Each row was made from one path, in order. Every step used is in the known rows, and no mark comes twice. Write each row's path.
(in the rows, 128 means zero)
Known rows:
dopa -> pubu -> degip -> lofu -> sorok: [153 145 159 160 166 128 128 120 112 216 122 147 162 108 167  64 131 134
 160 129 134 193 141 190]
sorok -> numel -> dopa -> pubu -> degip: [ 62 170 108 128 193 138 108 113 141 122 146 146 168 141 152  92  96  79
 194  65 109 129 196 190]
lizezib -> sorok -> numel: [140 143 124 168  94 104  62 115 139 118  99 127 124 111 131 125 135 126
 125  66 120 139 113 109]
dopa -> pubu -> degip -> lofu -> sorok -> lizezib: [162 149 168 152 168 121 116 136 114 205 121 169 178 103 166  57 136 129
 170 115 131 195 130 171]
lofu -> sorok -> pubu: [173 151 169 148 126 130 136 145 163 109 144 110 131 102 169 125 121 126
 144 149 134 148  85 113]
lofu -> degip -> pubu -> sorok: [167 132 144 181 145 188 159 143 126 158 160 113 115 131 170  85 136 135
 154 131 154 135  64 132]
pubu -> degip: [121 150 125 127 150 146 115 104 102 145 103 159 148 134 136  87 116 135
 154 113 103 168 142 155]
degip -> pubu -> sorok: [176 150 105 148 156 169 136 120 101 162 137 117 121 121 155  83  98 137
 145 111 156 124  87 149]
lofu -> degip -> pubu -> sorok -> numel: [157 143 136 188 148 186 135 143 136 145 154 106 116 135 176  78 131 120
 159 111 155 131  64 136]
dopa -> pubu -> sorok -> lofu: [143 196 131 161 181 137 109 115 144 172 160 175 140 112 148 114 112 108
 133  97 129 185 184 145]
degip -> pubu -> dopa -> numel: [166 162  87 119 186 131 136 144  93 162 139  48 141 163 150  94  93 157
 149 117 149  90 103 170]
lizezib -> sorok -> numel -> dopa -> pubu: [108 154 121 156 132 111  89 114 147 124 132 138 143 113 133 124 124 108
 157  50 113 130 163 145]
dopa -> pubu: [120 156 130 142 165 128 147 122 137 180 141 144 152 119 145 116 116 121
 140 110 129 158 181 150]
lofu -> degip -> pubu: [157 115 142 175 126 173 169 168 146 157 147  98 127 142 171  98 151 132
 152 141 158 122  61 129]
lizezib -> sorok -> lofu: [170 153 133 167  79  96  71 144 161 128 113 153 126 113 124 154 163 124
 102  94 121 160 113  95]
numel -> dopa -> pubu -> sorok: [ 89 157 126 119 206 152 157 102 119 139 191 160 146 121 134 117  92 102
 178  90 113 124 205 186]
degip -> lofu -> sorok -> numel -> dopa -> pubu: [145 105 166 160 138 108 114 152 138 159 151 101 134 111 166  87 146 103
 164 137 160 129  94 191]
degip -> pubu: [163 130 103 138 133 147 151 151 124 165 121 101 138 135 157 100 117 131
 144 126 160 111  84 144]
lofu -> sorok -> numel -> dopa -> pubu -> degip: [103 153 147 131 170 131 118 118 131 104 152 136 159 115 177  85 108  77
 205 102 128 148 143 185]
pubu -> sorok: [145 156 133 141 159 151 111  89 100 125 148 150 108 110 126 110 103 135
 129 110 121 146 131 133]
lizezib -> sorok -> lofu -> degip -> pubu: [189 144 143 196  75 123  96 172 174 147 124 134 126 122 152 135 179 127
 120 103 139 158  72  96]
pubu -> dopa: [149 153 125 110 163 135 116 119 105 118 146  86 119 151 124 128 112 158
 137 108 129 120 134 169]
lofu -> sorok: [158 116 166 130 116 120 133 132 125 107 141 118 121 104 158 116 134 116
 152 154 144 144  86 134]
pubu -> sorok -> numel -> dopa: [ 98 166 118 132 181 152  90  91 115  88 165 145 119 124 133 104  89  96
 166  75 115 117 152 161]

Write each row's path:
[187 181 135 163 123 122  92 122 149 131 120 102 123 120 128 146 121 178
 114  75 107 143 116 110] | lizezib -> sorok -> pubu -> dopa
[121 191 124 158 194 141 103  91 125 166 149 155 141 110 152  92  91 111
 150  73 127 168 185 158] | dopa -> pubu -> sorok -> numel
[186 159 146 187 101 121  82 127 144 177  90 137 138 105 138 109 139 173
 114  92 104 171  99 116] | lizezib -> sorok -> pubu -> degip -> lofu
[115 173 126 142 183 142 134 104 117 193 120 167 171 123 151  84 107 128
 160  99 112 186 195 171] | dopa -> pubu -> degip
[145 189 146 180 176 151 123 126 156 174 172 171 136 115 159 111 129 108
 138 105 131 192 167 139] | dopa -> pubu -> sorok -> lofu -> degip
[147 124 139 150 134 134 102 124  98 188  95 142 142 131 136  71 141 150
 137 136 121 164 108 174] | pubu -> degip -> lofu
[163 193 129 135 167 144 120 137 157 124 147  83 134 146 139 138  97 161
 126 105 115 127 132 135] | sorok -> pubu -> dopa
[163 166  98 155 161 162 108 119 113 149 131 109 123 125 163  73  91 116
 152  89 156 120  87 153] | degip -> pubu -> sorok -> numel
[178 134 153 175 146 182 144 158 127 145 160 132 131 125 168  78 141 131
 166 116 150 137  52 116] | lofu -> degip -> pubu -> sorok -> lizezib
[161 141 128 160 167 161 157 160 122 155 162  58 129 164 166  97 132 151
 156 137 149 108  77 152] | lofu -> degip -> pubu -> dopa -> numel
[200 109 180 170 104 114 121 164 151 164 133  92 119 105 163 104 152 143
 122 170 156 140  49 140] | degip -> lofu -> sorok -> pubu
[ 82 154 120 142 183 131 100 126 137 149 141 137 164 139 152  80 113  87
 183  77 120 128 175 203] | sorok -> numel -> dopa -> pubu -> degip -> lofu
[173 164 138 172  97 118 100 127 165 140 109 128 128 105 129 145 130 160
 109  88 107 149 112  85] | lizezib -> sorok -> pubu
[162 171 141 167 143 145 109 142 153 177 107 128 152 128 151  92 122 154
 128 124 109 163 113 139] | sorok -> pubu -> degip -> lofu
[138 158  92 142 175 169 123 121 114 131 152 114 129 132 159  79  85 105
 174  80 151 102 103 170] | degip -> pubu -> sorok -> numel -> dopa
[134 120 154 144 146 133  98 127 106 145 120 132 147 124 159  62 135 112
 179 127 127 153  98 198] | pubu -> degip -> lofu -> sorok -> numel -> dopa
[186  82 177 159 100 106 118 154 119 163 130  98 112 105 154  98 166 138
 128 174 164 136  48 156] | degip -> lofu -> sorok
[ 74 153 121 110 200 149 159 112 120 149 163 165 174 138 139 103  99 103
 194  91 102 136 214 196] | numel -> dopa -> pubu -> degip
[107 129 150 126 184 138 155 125 117 166 164 149 167 121 157  86 120 108
 197 119 123 144 169 215] | numel -> dopa -> pubu -> degip -> lofu -> sorok
[134 169 110 102 195 108 109 118  88 124 153  66 132 162 119 123  98 160
 133 119 115 105 153 162] | pubu -> dopa -> numel
[ 98 160 135 111 209 146 144 119 119 125 189 182 163 117 131 110  96  98
 191  76 111 127 195 168] | numel -> dopa -> pubu -> sorok -> lizezib
[201 157 139 188  95 127  91 166 163 142 134 111 122 135 152 135 171 142
 125  95 141 154  74 116] | lizezib -> sorok -> lofu -> degip -> pubu -> dopa
[ 99 165 141 146 195 158 152 134 155 134 206 166 147 131 148 123 119  88
 180  98 119 140 192 171] | numel -> dopa -> pubu -> sorok -> lofu -> degip
[199  85 191 148 105 100 101 173 122 149 129 123 131  99 151  88 170 131
 143 157 160 142  34 138] | degip -> lofu -> sorok -> lizezib
[150 206 116 129 192 124 115 136 145 128 151  68 143 153 138 135  88 164
 124 111 102 114 148 130] | sorok -> pubu -> dopa -> numel
[189 167 130 183 114 109  86 165 152 146 136  98 129 141 150 132 162 144
 123  99 130 143  86 112] | lizezib -> sorok -> lofu -> degip -> pubu -> dopa -> numel
